Known rows, with every way that one mark hangs from another:
z_239[z_266 z_659[z_338 z_574 z_904[z_918]]]: +1.41 +1.39 -2.25 +0.22 -2.59 +1.87 -1.81 +0.61 -0.08 +0.23 +5.42 +3.98
 -0.79 +1.40 +0.50 -0.27 -3.49 +1.16 -0.62 -0.24 -0.86 +1.41 +0.30
z_857[z_659 z_665]: -1.20 +1.02 -1.65 -0.47 -1.46 -0.03 +0.71 -0.73 -1.44 +1.08 +1.07 +2.55
 -1.13 +0.37 +0.17 +0.70 -0.49 +1.29 +1.53 -0.27 -0.96 -0.73 +0.27
z_918[z_857[z_665]]: -0.73 -0.17 -0.43 -1.19 -0.67 +0.27 +0.70 -0.86 -0.36 +0.00 +0.20 +0.19
 -0.43 -0.37 -0.27 -0.38 +0.43 +0.65 +0.90 +0.23 +0.04 +0.93 -0.08
z_857[z_659[z_338 z_574 z_904] z_665]: -0.60 +1.91 +0.22 -0.76 -2.24 +0.31 +0.53 -0.60 -1.69 +1.35 +3.48 +3.63
 -1.16 +1.09 -0.17 +1.06 -3.23 +1.87 +1.28 -0.06 -0.66 -0.04 +0.12
z_659[z_338 z_904[z_918]]: +0.84 +0.17 +0.80 -1.01 -0.72 +0.31 -1.40 -0.45 +0.00 +0.16 +3.12 +2.08
 +0.62 +1.42 -0.73 +0.85 -1.81 +2.18 -0.22 +0.48 +0.48 +1.88 +0.14
z_857[z_659[z_338 z_574 z_904[z_918]] z_665]: -0.57 +1.67 -0.23 -0.89 -2.47 +0.32 -0.12 -0.87 -2.03 +1.23 +3.64 +3.70
 -0.82 +1.60 -0.42 +1.23 -2.79 +2.60 +1.47 -0.13 -0.71 +0.64 +0.30
z_239[z_266[z_846] z_659[z_574 z_904]]: +0.88 +1.52 -4.96 +1.04 -3.23 +1.51 -0.70 +0.96 +0.64 +0.05 +4.98 +2.64
 -1.47 +0.31 +0.96 -0.79 -2.56 +0.53 -1.17 -0.45 -0.82 +1.15 +0.59
z_659[z_338 z_574 z_904[z_918[z_857[z_665]]]]: +0.59 +0.83 +1.84 -1.13 -1.76 +0.65 -0.80 -0.59 -0.98 +0.26 +3.72 +1.76
 +0.28 +1.62 -0.95 +0.67 -3.09 +2.23 +0.35 +0.33 +0.37 +2.42 -0.03
z_857[z_659[z_574 z_904] z_665]: -0.55 +1.63 -1.32 -0.51 -2.42 +0.09 +0.74 -0.81 -2.30 +1.30 +2.86 +2.59
 -1.28 +0.74 -0.08 +0.65 -2.14 +2.09 +1.63 -0.11 -0.76 -0.01 +0.09
z_574[z_659[z_338 z_904[z_918[z_857[z_665]]]]]: +0.85 +0.04 +0.90 -1.09 -0.48 -0.32 -0.20 -1.17 +0.16 +0.68 +1.00 +1.62
 +0.65 -0.20 -0.75 +0.76 -2.06 +1.95 +0.99 +0.62 +0.01 +0.70 +0.55
z_918[z_904]: +0.39 -0.65 -0.30 -0.14 +0.44 +0.21 -0.28 -0.24 +0.87 -0.29 -0.75 +1.99
 -0.04 +0.18 +0.36 -0.45 +0.85 +0.85 -0.62 +0.50 +0.09 +0.81 -0.74
z_857[z_659]: -0.36 +0.67 -0.74 -1.14 -0.53 +0.35 +0.67 -0.35 -0.38 +0.06 +0.83 +1.27
 -0.92 +0.51 +0.20 +0.60 -0.42 +0.54 +0.90 -0.21 -0.05 -0.53 +0.24
z_659[z_574 z_904]: +0.93 +0.87 +0.38 -0.07 -1.35 +0.21 +0.05 -0.10 -1.25 +0.36 +2.47 +0.08
 -0.22 +0.53 -0.35 -0.10 -2.36 +1.18 +0.13 +0.25 +0.25 +1.03 -0.26
z_408[z_846]: -0.39 +0.65 -1.09 +0.67 -0.74 +0.37 -0.50 +0.45 +0.99 -0.14 +0.21 +0.67
 -0.01 -0.08 +0.51 +0.77 -0.22 -0.76 -0.16 -0.15 +0.20 +0.23 +0.38
z_239[z_266 z_659[z_338 z_904]]: +1.32 +1.12 -2.65 +0.01 -1.90 +1.76 -1.35 +0.67 +0.80 +0.29 +4.81 +4.23
 -1.03 +0.58 +0.80 -0.50 -2.82 +0.67 -0.87 -0.01 -0.75 +0.65 +0.22
z_904[z_659[z_338] z_918[z_857[z_665]]]: -0.61 -1.11 -1.16 -0.94 -0.28 +1.17 -1.05 -1.33 +0.21 +0.36 +0.39 +2.16
 +0.70 +1.73 -1.81 +1.49 +0.20 +1.66 +0.60 +0.31 +0.02 +2.37 +1.85
z_659[z_338 z_574 z_904]: +0.88 +1.27 +2.67 -0.40 -1.12 +0.49 -0.24 +0.18 -0.36 +0.40 +3.32 +1.55
 -0.04 +1.09 -0.47 +0.51 -3.89 +0.91 -0.33 +0.29 +0.39 +1.04 -0.23
z_239[z_266[z_846] z_659[z_338 z_574 z_904[z_918]]]: +0.85 +1.53 -3.82 +0.68 -3.28 +1.70 -1.55 +0.88 +0.93 -0.02 +5.79 +3.72
 -1.01 +1.22 +0.62 -0.20 -3.27 +1.00 -1.30 -0.48 -0.73 +1.79 +0.79
z_904[z_659[z_338]]: -0.18 -0.48 +0.03 +0.11 +0.59 +0.96 -0.25 -0.23 +1.04 +0.60 -0.31 +1.86
 +0.26 +0.91 -1.12 +1.29 -0.93 -0.19 -0.39 +0.26 +0.05 +0.40 +1.55
z_239[z_659]: +0.53 +0.24 -1.09 +1.07 -0.76 +1.11 -0.81 +0.08 +0.65 +0.76 +1.73 +1.44
 -0.85 +0.23 +0.56 -0.83 -0.46 -0.09 -0.67 -0.22 -0.67 +0.37 +0.09

Rows:
+0.54 -0.27 -1.68 -1.18 -1.24 +0.15 -0.78 -1.17 -1.08 +0.08 +2.37 +0.73
 +0.25 +0.68 -0.72 +0.14 -0.04 +2.76 +0.70 +0.54 +0.32 +2.31 +0.06 -> z_659[z_904[z_918[z_857[z_665]]]]
-0.62 -0.14 -0.11 -2.30 -0.46 +0.91 +0.74 -1.19 +0.69 -0.20 +0.57 +3.76
 -1.02 +0.47 +0.20 -0.13 +0.24 +1.75 +0.69 +0.59 +0.19 +1.39 -0.64 -> z_918[z_857[z_659[z_338] z_665] z_904]
+0.17 -1.57 -1.20 -1.47 +0.72 +1.33 +0.38 -1.11 +1.62 -0.59 -1.30 +1.84
 -0.23 +0.33 -0.59 -0.23 +1.43 +0.97 -0.17 +0.94 +0.74 +2.16 +0.20 -> z_918[z_857 z_904[z_659]]
-0.55 +0.91 +0.34 -2.20 -1.61 +0.79 +1.02 -1.01 -0.81 +0.24 +2.44 +1.81
 -1.08 +0.52 -0.35 +0.35 -1.78 +1.48 +1.35 +0.23 +0.20 +1.03 -0.04 -> z_918[z_857[z_659[z_338 z_574 z_904] z_665]]
+0.88 +0.71 +2.10 -1.33 -1.42 +0.77 -0.83 -0.44 -0.58 -0.09 +3.68 +1.32
 +0.31 +1.68 -0.93 +0.61 -3.05 +1.96 +0.14 +0.36 +0.67 +2.52 -0.03 -> z_659[z_338 z_574 z_904[z_918[z_857]]]
+1.16 +1.15 +0.79 +0.80 -1.59 +1.46 -1.00 +0.21 +0.43 +1.07 +4.13 +2.54
 -0.88 +0.94 +0.22 -0.44 -3.12 +0.57 -0.92 -0.02 -0.39 +1.09 -0.09 -> z_239[z_659[z_338 z_574 z_904]]
+0.22 -1.04 +0.55 -1.47 +0.48 +1.57 +0.36 -0.86 +1.64 -0.50 -0.60 +2.35
 -0.20 +0.80 -0.71 +0.05 -0.05 +0.72 -0.37 +0.82 +0.74 +2.21 +0.16 -> z_918[z_857 z_904[z_659[z_338 z_574]]]
+0.32 -0.63 +0.34 +0.21 +0.52 +0.96 -0.31 -0.27 +1.26 +0.19 -0.59 +3.09
 +0.06 +1.04 -0.46 +0.40 -0.54 +0.59 -0.82 +0.55 +0.06 +1.15 +0.27 -> z_918[z_904[z_659[z_338 z_574]]]
+0.82 +0.73 -6.31 +0.64 -2.95 +1.37 -1.53 +0.50 +0.87 -0.11 +4.79 +3.04
 -1.01 +0.55 +0.78 -0.51 -1.13 +1.39 -1.09 -0.32 -0.76 +1.71 +0.85 -> z_239[z_266[z_846] z_659[z_904[z_918]]]
-0.57 +0.22 +0.50 -2.06 -0.84 +0.98 +0.85 -1.06 +0.32 -0.16 +0.84 +3.55
 -1.12 +0.64 +0.13 -0.12 -0.52 +1.60 +0.75 +0.47 +0.12 +1.40 -0.70 -> z_918[z_857[z_659[z_338 z_574] z_665] z_904]
-0.60 +0.09 -0.37 -1.57 -1.29 +0.55 -0.50 -1.10 -1.03 -0.16 +1.54 +1.22
 -0.01 +1.37 -0.68 +0.68 -0.12 +1.94 +1.31 -0.12 -0.06 +1.79 +0.39 -> z_904[z_918[z_857[z_659[z_338 z_574] z_665]]]
-0.10 -0.75 +0.16 -0.95 -0.34 +1.48 -0.87 -0.94 +0.14 -0.05 +0.61 +1.21
 +0.67 +2.08 -1.86 +1.43 -0.81 +1.12 +0.36 +0.16 +0.36 +2.58 +1.74 -> z_904[z_659[z_338 z_574] z_918[z_857]]
+0.63 +0.46 -0.41 -0.82 -2.00 +0.35 -0.51 -0.89 -1.84 +0.18 +2.93 +0.27
 +0.07 +1.09 -0.84 +0.07 -1.54 +2.49 +0.83 +0.29 +0.22 +2.40 -0.06 -> z_659[z_574 z_904[z_918[z_857[z_665]]]]
-0.08 -0.98 -0.88 -0.09 +0.18 +0.98 -1.50 -0.74 +0.45 +0.34 +0.19 +2.01
 +0.97 +2.00 -1.60 +1.71 -0.06 +1.23 -0.03 +0.15 -0.03 +1.73 +1.92 -> z_904[z_659[z_338] z_918]
-0.52 -0.59 -0.29 -0.57 -0.79 +1.29 -0.87 -1.14 -0.36 +0.42 +0.81 +1.83
 +0.55 +2.02 -1.86 +1.47 -0.85 +1.46 +0.67 +0.13 -0.06 +2.48 +1.76 -> z_904[z_659[z_338 z_574] z_918[z_857[z_665]]]
-0.36 -0.97 -1.11 -0.82 -0.27 +1.12 +0.52 -1.27 +0.44 +0.15 -0.86 +2.57
 -0.47 +0.43 -0.67 -0.20 +0.65 +1.39 +0.31 +0.75 +0.04 +2.09 +0.19 -> z_918[z_857[z_665] z_904[z_659[z_574]]]
+1.40 +1.26 -2.15 -0.34 -2.61 +2.08 -1.58 +0.39 +0.05 -0.01 +5.40 +3.76
 -0.87 +1.30 +0.39 -0.45 -3.34 +1.17 -0.46 -0.14 -0.64 +1.78 +0.27 -> z_239[z_266 z_659[z_338 z_574 z_904[z_918[z_857]]]]
+0.81 +0.98 -5.88 +0.78 -2.76 +1.38 -0.87 +0.74 +1.19 +0.01 +4.61 +2.95
 -1.36 +0.03 +1.03 -0.76 -1.51 +0.72 -1.24 -0.27 -0.72 +1.05 +0.68 -> z_239[z_266[z_846] z_659[z_904]]
-0.11 +0.03 +0.87 +0.42 +0.10 +1.10 -0.05 -0.03 +0.53 +0.66 +0.08 +1.56
 +0.12 +1.24 -1.20 +1.28 -1.99 -0.38 -0.30 +0.08 -0.03 +0.48 +1.46 -> z_904[z_659[z_338 z_574]]
-0.56 -1.37 -2.67 -0.69 -0.44 +0.95 -0.87 -1.52 -0.42 +0.31 -0.21 +1.08
 +0.56 +1.36 -1.73 +1.06 +1.30 +1.86 +0.90 +0.29 -0.10 +2.37 +1.84 -> z_904[z_659 z_918[z_857[z_665]]]
+0.02 -0.74 -1.57 +0.46 -0.51 +0.90 -1.12 -0.75 -0.74 +0.36 +0.03 +0.68
 +0.75 +1.91 -1.61 +1.34 -0.07 +1.22 +0.36 -0.06 -0.22 +1.82 +1.81 -> z_904[z_659[z_574] z_918]
-0.43 -1.34 -1.78 -1.04 +0.06 +1.04 +0.38 -1.39 +0.83 +0.10 -1.14 +2.74
 -0.37 +0.21 -0.61 -0.18 +1.38 +1.49 +0.23 +0.88 +0.11 +2.01 +0.25 -> z_918[z_857[z_665] z_904[z_659]]
+0.29 -0.98 -0.31 +0.00 +0.86 +0.91 -0.44 -0.41 +1.63 +0.13 -0.89 +3.31
 +0.13 +0.85 -0.42 +0.41 +0.18 +0.70 -0.89 +0.68 +0.13 +1.08 +0.33 -> z_918[z_904[z_659[z_338]]]
+0.95 +0.91 +2.02 -0.54 -1.42 +0.50 -1.14 -0.21 -0.81 +0.24 +3.65 +1.67
 +0.45 +1.82 -0.82 +0.80 -3.32 +1.92 -0.11 +0.22 +0.34 +1.94 +0.02 -> z_659[z_338 z_574 z_904[z_918]]
+0.81 +1.52 -1.16 +0.68 -1.93 +1.88 -1.02 +1.11 +0.56 +0.16 +3.85 +3.56
 -1.10 +0.80 +0.87 -0.48 -3.29 -0.57 -0.83 -0.54 -1.08 +0.09 +0.24 -> z_239[z_266 z_659[z_338 z_574]]
+1.19 +0.05 +1.06 -0.77 -0.12 -0.36 -0.44 -0.87 +0.37 +0.60 +0.88 +1.44
 +0.82 -0.05 -0.66 +0.90 -2.21 +1.68 +0.61 +0.56 +0.10 +0.43 +0.58 -> z_574[z_659[z_338 z_904[z_918]]]
